In the rows, zero is written as 128.
Known rows, with every way that one mark hangs from another:
R{D{X{S}}}: [132 116 113 140 131 202 118 165 84 105 141 134 97 148 158 138 128 152 183 101]
D{X{F K Y}}: [163 137 77 158 158 188 106 192 79 117 145 117 74 167 187 183 105 185 180 79]
X{D F K S{A}}: [161 94 90 127 200 241 117 218 79 145 151 158 83 166 149 205 105 202 195 109]
D{X{F S Y}}: [155 118 83 166 150 205 115 184 86 124 153 116 61 158 171 182 108 171 184 79]
X{F Y}: [162 122 104 160 156 181 108 169 107 137 135 114 85 166 172 152 104 151 131 95]
D{R X{F}}: [156 142 95 179 149 175 122 150 111 136 185 140 82 136 180 155 116 137 132 105]
X{F S}: [162 97 116 137 154 213 126 162 110 137 136 137 85 160 152 160 104 160 142 106]
F{X{D{R} K Y}}: [155 139 73 212 169 199 105 186 108 144 212 134 89 143 178 194 100 165 179 101]
X{D F S{A}}: [154 96 102 136 186 225 120 198 101 148 153 153 86 157 141 184 111 172 167 115]
A{S}: [144 110 125 148 164 170 131 158 108 128 170 139 89 131 178 130 112 129 126 114]
N{X{Y}}: [118 134 95 172 152 171 86 159 91 131 140 111 91 142 171 145 123 122 135 83]
D{X{K}}: [143 131 101 154 140 164 114 163 101 109 159 143 90 147 183 161 119 160 165 103]
D{R X{K}}: [139 139 89 182 152 166 115 161 95 128 198 150 87 128 192 164 120 153 168 101]
X{S{A}}: [126 85 126 148 171 190 123 179 102 134 146 152 102 138 157 160 129 132 153 112]
R{D{X{K S Y}}}: [137 120 82 148 151 214 103 208 46 108 139 120 84 162 173 168 120 193 230 78]
X{D K}: [152 125 96 144 159 188 105 170 116 132 166 151 90 156 161 165 107 183 165 118]
R{D{X}}: [133 135 117 145 125 170 115 151 97 100 136 128 111 148 170 119 130 136 151 108]
F{X}: [146 114 133 172 129 173 129 134 148 114 155 140 117 143 169 144 107 110 113 125]
N{X{F}}: [141 130 110 139 155 197 106 147 100 133 122 125 96 154 160 147 110 133 109 100]
F{X{D K Y}}: [157 130 84 181 157 200 104 186 114 124 173 130 92 162 172 190 97 172 181 106]
D{X{F K S Y}}: [161 117 72 153 164 219 110 206 65 122 152 123 60 168 177 201 102 201 211 75]

Rows:
[127 102 81 164 179 192 107 222 57 119 160 135 74 144 182 201 128 175 221 78] : D{X{K S{A} Y}}
[147 123 80 217 162 218 112 180 117 149 219 134 77 134 160 192 106 149 187 100] : F{X{D{R} S Y}}
[152 106 91 166 198 228 117 198 96 167 193 160 82 140 150 187 115 163 169 111] : X{D{R} F S{A}}
[132 110 89 135 193 242 101 199 77 147 144 144 83 151 136 189 118 162 167 99] : N{X{D F S{A}}}
[160 121 98 162 149 200 119 166 131 121 173 149 102 156 164 179 98 167 159 124] : F{X{D K}}
[154 112 76 179 162 230 111 199 102 129 178 134 77 160 159 208 94 190 211 98] : F{X{D K S Y}}
[174 133 76 149 177 211 98 202 92 142 153 126 72 179 166 189 95 206 177 95] : X{D F K Y}
[171 118 76 157 186 243 115 194 90 163 195 157 69 155 155 200 97 205 191 107] : X{D{R} F K S}
[159 103 99 154 161 214 113 183 96 140 135 119 75 166 160 169 102 168 160 87] : X{F S Y}
[110 99 84 156 196 218 89 222 41 138 135 131 82 144 167 198 126 160 199 70] : N{X{K S{A} Y}}
[103 102 96 166 184 202 92 200 61 140 137 124 85 136 158 177 134 126 169 75] : N{X{S{A} Y}}
[129 149 84 212 145 151 103 160 104 136 200 126 77 124 192 153 128 129 159 87] : D{R X{Y}}
[156 114 99 144 144 205 128 165 105 119 150 138 71 153 164 168 109 162 164 100] : D{X{F S}}
[142 159 62 190 183 210 81 179 83 163 184 115 71 144 161 175 110 155 148 79] : N{X{D{R} F Y}}
[165 110 96 135 163 229 119 173 118 144 158 144 75 165 142 173 100 182 165 115] : X{D F S}
[130 120 78 140 169 232 95 183 76 139 162 146 76 148 145 194 110 184 197 96] : N{X{D K S}}
[130 104 96 178 190 205 114 188 100 163 207 164 88 122 154 176 130 146 177 114] : X{D{R} S{A}}
[137 86 100 178 180 217 120 217 82 122 151 139 98 152 173 204 112 156 195 91] : F{X{K S{A} Y}}
[145 124 85 134 169 243 102 172 93 145 148 135 74 155 136 181 106 172 163 98] : N{X{D F S}}
[129 125 94 191 144 184 120 154 106 136 204 148 75 117 173 159 129 136 171 98] : D{R X{S}}
[120 99 109 157 158 183 123 181 97 118 160 152 90 130 167 168 133 134 174 103] : D{X{S{A}}}
[147 118 95 198 154 220 125 158 134 145 220 157 87 130 152 181 107 143 168 121] : F{X{D{R} S}}
[164 112 88 134 157 222 126 185 82 118 148 145 73 161 169 190 104 193 192 93] : D{X{F K S}}
[140 79 117 159 174 217 132 196 97 120 149 157 108 146 167 194 111 148 176 113] : F{X{K S{A}}}
